In the rows, 128 means zero.
Known rows, with every step that occurs:
pamu zoros pife pefuba morobug tigapu nokeg: [111 127 172 155 120 158  99 173 162 190 128 127 126 138 121 155 163 140
 124  39 137  89 183 140 104 188 110 114  92 102 142 194]
zesoka tafe kefufa: [ 90 169 121 133 102 132 179  82 139  99 134 138 129 186 118  71 127 108
 140 204 157 172 108 161 178 113  80 113 160 144 128  81]
pife zoros nokeg: [159  97 125  59 121 163  84 194 158 135 115 107 132 136 166 163 103 138
 101 144 139  96 131 124 121 118 119 166 125 109 135 132]
pamu zoros morobug: [138 109 177 135 144 141 124 149 118  99 145 101  92 138 147 101  86 149
 152 102 119 120 138 118 130 118  74 122 114 135 104 115]
pife pefuba morobug tigapu: [ 99 167 136 140 163 138 144 106 113 178 120 142 126 131 114 168 135 120
 133  73 128 125 159 142 126 188 185 120 102 145 183 126]
pamu zoros pife: [103 110 156 109  78 142  77 172 101 107 143 105 114 115 149 125  94 138
 228 118 115 123 158 139  95 115  94 147 149 117 129 111]
nutor zesoka tafe: [ 99 132 110 141 114  59 185 103  93  95 139 114 167  80 104  75  55 122
 138 179 112 143 132 118 153  78 157 133 104 146 104 140]
bofe zoros kesad: [152 144  91 144  94  90 122 137 128 126 160 125 109 150 135 136 129 126
 130 134  97 124 121 125 118 168 158 125 131 156 148 143]
tafe zesoka nutor: [123 135 102 139 109 103 149  27  96 103 114 140 168 159  81 128  94 129
 147 228 128 130  90 125 162 134  79 136 140 117  95  65]
bofe zoros nokeg tigapu: [199 143 143 126  95 161 121 200 189 133 117 130 155 103 185 110 145 125
 118  80 148 172 146 118 123  99 123 133 161 121 127 172]
zoros pife pefuba morobug: [ 79 151 111  67 126 178 144 130 133  92 142 154 157 166 128 150 119 147
 103  95  84 142 102 130 157 191 125 170  71 132 143 108]
kefufa tafe zesoka nutor pirin: [ 89 133 111 182 136  77 160  17  44  90 128 140 158  89 101 148  40  78
 141 115 113 128  80 148 130  95 152 134 142 128  95  51]
bofe zoros nokeg: [171 151 128 124 114 133  97 197 172 142 145 109 129 135 148 117 107 133
 103 121 155 102 152 107 139 114 131 137 126 112 136 149]
tigapu morobug: [147 156 139 132 170 151 147  98 101 101 127 129  88 148 111 157 147 118
 120  91  96 110 134 139 156 170 159 107  92  71 147 125]
tafe zoros pife: [108 103 113  90  95 132  71 143 120 106 141 128 129 123 132 136 118 142
 179 160 138 151 117 131 110 100 119 147 176 142 142  84]
kefufa tafe zoros: [138 138 104 138 134 110  77 128  50 153 109 146  77 146 155 139 164 111
 146 152 158 121 113 108 130 117  95 140 163 111 125  77]
nutor zoros: [ 98 171 107 100 154 130 102 107  79  67 142 117 125 107 126 122  89  95
 126 142 125 133 146 132 150 116 177 155 127 123 111 108]
morobug tigapu nokeg: [141 134 139 185 148 127 122 150 143 190 121 122 113 134 110 166 161 123
 134  59 156  87 186 148 113 187 145  93 114  94 148 187]
kefufa tafe zoros morobug tigapu: [139 110 165 177 180 102 106 116 105 180 121 118  91  81 131 143 139 127
 149  86 157 125 156 120  91 126 158  96 156 182 157 109]
bofe zesoka: [156 146  52 205 136 134 158 153  68  90 120 155 110 101 129 151  89  96
 168 135 155  77 142 124 172 222 150 147 120  71 137 152]
pefuba morobug: [118 167 134 115 151 142 203 105 114 110 141 158 137 173 118 155 142 135
 118  96  98 147 112 115 165 193 123 179  73 152 141  95]
pife pefuba morobug: [ 90 176 102  80 144 175 161 116 119 105 132 159 144 191 124 152 124 136
  86 101  92 135 103 129 178 202 127 161  60 113 144 108]
nutor zesoka: [106 141 100 136 146 111 152 127  45  84 139 112 147  89 107 138  69  97
 115 128 128  90 143 104 130 122 218 128 125 144 128 118]
pife zoros nokeg tigapu morobug: [188 120 173  97 140 191 120 154 166 114 105 127 121 111 161 151 171 127
  89  65 103 141 133 131 127 129 137 124 116  82 135 166]
tafe zesoka nutor zoros: [ 91 155 114 106 129 114 101  42  87  64 133 125 167 108  94 107  80 103
 114 211 127 136 116 122 157 100 129 159 138 134  80  82]
pamu zoros kesad zuridot: [118 191 119 103 118  56 150 176 133 163 137 135 111 198 162 151 164 105
 144 159 110 167  99 107  83  96 125 134 144 135 137 121]
pefuba morobug tigapu nokeg: [134 139 160 178 151 135 148 146 157 191 127 137 124 143 107 169 177 132
 113  42 142  98 176 136 119 204 134 117  89 118 149 183]
bofe zoros tafe: [134 125  75 125 124 126 146 164  97 137 133 113  96 151 141  92 115 139
 162 133 117 108 117 126 141 145 108 119 107 112 136 135]
zesoka nutor: [107 142 102 120 128  93 153  53  90  97 129 134 151 154  96 134  79 128
 166 164 117 154 125 133 158 154  92 127 110 109 114  66]
zoros kesad: [148 108 105 123 111  86 159 121 140 115 148 135 122 148 125 162 130 128
 145 147  85 141 101 129 106 145 162 141 128 168 148 118]
kesad zoros pife pefuba morobug tigapu: [ 90 166 140 117 142 128 133 118 131 181 127 142 132 116 133 159 151 137
 133  63 123 139 162 145 103 170 183 121 111 154 177 115]
morobug tigapu: [128 153 129 174 164 104 135 107  88 181 116 121 103 107 115 169 125 108
 185  94 151 118 180 150 109 159 199  98 147 138 183 122]
pife zoros tafe: [121  73  73  58 132 157 130 163  81 128 103 111  98 152 160 137 109 144
 161 157 101 102  97 143 123 148  95 150 107 109 136 119]

Rows:
[ 79 163 123 136 102 125 181  87 120  87 140 130 147 153 109  65 106  98
 116 203 158 156 113 142 166  95 115 112 160 164 121  88] -> nutor zesoka tafe kefufa
[111 132 103 124 105  79 111 102  97 131 128 134 135 126 114  79  98 123
 120 222 160 155 109 109 154  48 120 135 155 133 116 104] -> nutor zesoka tafe zoros
[129 109 148 141 180 132 110 121 100 161 117 101  99  89 136 162 109 133
 146  81 139 110 165 144  99 166 173 102 137 168 164 128] -> pife zoros morobug tigapu
[ 74 134 121  95 118 161 155  92 131  85 136 134 128 176 117  75 129 102
 127 198 148 157  93 144 150 101  78 123 158 161 119  57] -> zesoka nutor zoros tafe kefufa
[146 108 159 179 156 131 107 152 167 184 129 121 109 129 113 147 163 140
 105  64 164  99 167 132 110 158 122  89 123 122 135 179] -> tafe zoros morobug tigapu nokeg
[180 124 188 116 131 171 128 109 183  98 113 136 155  95 130 122 164 120
  76 108 107 154 120 115 133  90 130 129 128 102 106 152] -> tafe zesoka nutor zoros nokeg tigapu morobug
[193 119 182 117  85 167 121 206 188 141 106 130 146 110 193 112 143 126
 150  88 144 173 150 118 104  66  91 144 163 112 117 163] -> pamu zoros nokeg tigapu
[144 111 181 188 148 135 111 167 158 184 129 110 103 124 122 142 150 138
 129  44 153  85 188 135 103 166 110  88 108 111 129 192] -> pamu zoros morobug tigapu nokeg
[152 101  88 138 116 140 165 101 112 129 102 132 134 161 108 121 135 137
 145 233 127  89  59 123 142 104 105 145 153 129 111 109] -> zoros tafe zesoka
[121 106 119 107  99  78 124  70 142  84 153 134 161 116 104 131 110 118
 112 201  86 150  90 116 109 101 150 161 138 189 103 103] -> tafe zesoka nutor zoros kesad
[ 67 156 117  56 129 179 127 127 132  78 147 149 163 149 126 141 113 139
  91  98  83 146 107 126 156 176 136 179  72 139 132 109] -> nutor zoros pife pefuba morobug
[195 119 187 126 140 168 117 153 163 130 106 141 112 102 161 138 196 121
  92  64 115 149 128 110 119 104 126 121 130  93 127 154] -> kefufa tafe zoros nokeg tigapu morobug
[108 175  95  96 120  27 157 150 144 155 141 144 145 170 140 130 159 108
  96 204 122 190  70  89  92  55 154 137 156 172 132 116] -> nutor zesoka tafe zoros kesad zuridot
[126 108 168 171 159 121 112 128 166 156 137 112 133 103 101 136 136 135
 104  60 145 106 179 132 111 161 125  95 104 133 115 178] -> zesoka nutor zoros morobug tigapu nokeg
[174 149 157 132 151 172 153 116 130 102 111 139 110 121 142 147 174 115
 118  59  97 154 135 139 143 150 151 107 117  78 138 151] -> nokeg tigapu morobug
[ 92  90 120  96  80 100  87 135 124 100 148 121 155  85 121  98  93 145
 166 183 132 161 117 120 112  60 124 150 167 163 123 102] -> nutor zesoka tafe zoros pife
[178 115 187 120 126 151 135 141 182 116 117 134 144  86 139 107 161 125
  75  97 114 161 127 108 128  65 143 119 126 108 120 168] -> nutor zesoka tafe zoros nokeg tigapu morobug
[ 94  89 103  80 136 110 148 109 106  91 135 119 139 115 117  88  88 130
 152 171 100 146 104 120 130  88 104 151 101 143 101  96] -> zesoka nutor zoros tafe
[ 62 126  76  63 101 165  36 121  95  69 123 121 163 106 133 126  79 124
 118 157 101 111 107 141 132 130 128 136 128  95 103 111] -> kefufa tafe zesoka nutor zoros pife pefuba
[191 128 180 119 144 175 144 147 180 113 115 134 126 110 148 141 174 124
  96  60 105 151 135 125 130 116 145 117 117  89 135 162] -> zoros nokeg tigapu morobug
[ 63 120  66  60  88 153  47 146 116  91 130 123 158 125 130 108  69 135
 114 172 121 129 107 140 139  96 141 119 135  94 130 124] -> nutor zesoka tafe zoros pife pefuba
[128 118  81  79 122  99 185 152 126 151 125 131 101 157 168  99 153 160
 152 135 108 145 105 136 112  97 108 123 111 117 123  93] -> kesad zoros tafe
[151 102 117 144  93 146 138 120 103 144 101 124 116 167 121 106 131 136
 166 233 133  77  78 119 132  87  72 145 155 112 103 116] -> pamu zoros tafe zesoka
[145 125 156 171 155 118 131 156 174 186 132 118 110 124 131 144 172 148
 103  39 151 103 179 140 102 166 132  84 110 119 129 179] -> kesad zoros morobug tigapu nokeg
[121 107 166 171 165  85 125 104 123 166 133 112 121  64 109 112 104 131
 131 121 157 138 155 117 102  89 179  93 152 197 149 124] -> nutor zesoka tafe zoros morobug tigapu
[104 136 106  73  92 107 119 150 132 110 148 124 131 112 166 131 138 159
 173 108 112 159 140 147  94 113 141 136 150 136 130  83] -> kesad zoros pife
[143 101 151 161 158 147 104 160 152 176 122 108 109 122 126 163 151 141
 107  49 147  82 176 143 107 192 127  96 108 116 135 192] -> pife zoros morobug tigapu nokeg
[142  95 109 118  81  59 130 108 163 139 146 146 126 150 125 114 136 139
 132 211 109 175  82 120 115  79 116 145 151 174 133 114] -> zesoka tafe zoros kesad
[135 135  80 160 100  89 114 116 109 134 120 155 117 131 126  83 109 123
 146 227 172 148 109 119 175  95  87 145 153  97 120 121] -> bofe zesoka tafe zoros
[127  90 142 123 146 101 135 111 140  91 150 117 133 107 120  72  85 155
  91 168 135 159  96  98 146  62 105 124 131 180  98 106] -> nutor zesoka tafe zoros morobug
[109 119 153 149 117 134 106 152 184 191 129 138 143 132 110 136 167 147
 103  77 142 119 160 138 117 162 109 117  99 119 140 190] -> zesoka tafe zoros pife pefuba morobug tigapu nokeg
[ 98 153 105  93 108 151 180 122 143 127 130 142 102 205 153  83 174 124
 128 172 154 157  94 155 137 107  80 104 165 143 134  54] -> kesad zoros tafe kefufa
[146  90  76 107 108 162 130 110  93 130  90 124 127 161 127 136 132 139
 133 241 125  73  58 130 138 124  93 155 154 118 111 114] -> pife zoros tafe zesoka
[194 146 173 130 135 177 127 155 174 118 120 129 120 111 153 129 173 124
  89  54 111 143 144 123 136 127 143 110 118  83 135 174] -> bofe zoros nokeg tigapu morobug
[133 107 168 179 151 126 111 115 168 158 129 115 141 104  94 135 145 136
  94  91 150  95 161 128 113 152 120 100 118 136 106 177] -> tafe zesoka nutor zoros morobug tigapu nokeg
[136 107  95 124 120 142 142  95 108 109 111 127 142 136 107 106 125 126
 127 239 126  93  65 118 141  82 120 158 155 139  96 112] -> nutor zoros tafe zesoka
[ 83 116 123  79 115 136  81 138 110  55 157 108 149  71 129 128  85 124
 171 127 107 146 142 137 108 109 164 163 147 157 121 105] -> nutor zoros pife
[150 100 149 208 142 114 121 156 175 179 127 128 120 100 112 123 147 139
 111  83 167  98 169 128 123 162 110  97 114 118 124 205] -> bofe zesoka tafe zoros morobug tigapu nokeg
[160 137 101 176 127 126 131  96  53 130  94 137 118 131 128 153 159 113
 144 184 131  69  87 111 136 143 113 150 161 124 100 103] -> kefufa tafe zesoka
[141 103 163 181 146 110 118 144 179 185 129 118 120 118 110 123 153 146
 109  83 158 114 165 133 116 140 109  92 116 128 127 189] -> zesoka tafe zoros morobug tigapu nokeg
[134 114 165 173 167 133 112 151 163 160 136 110 119 105 112 143 147 132
 101  48 147  95 180 134 108 164 143  98 108 130 126 190] -> nutor zoros morobug tigapu nokeg
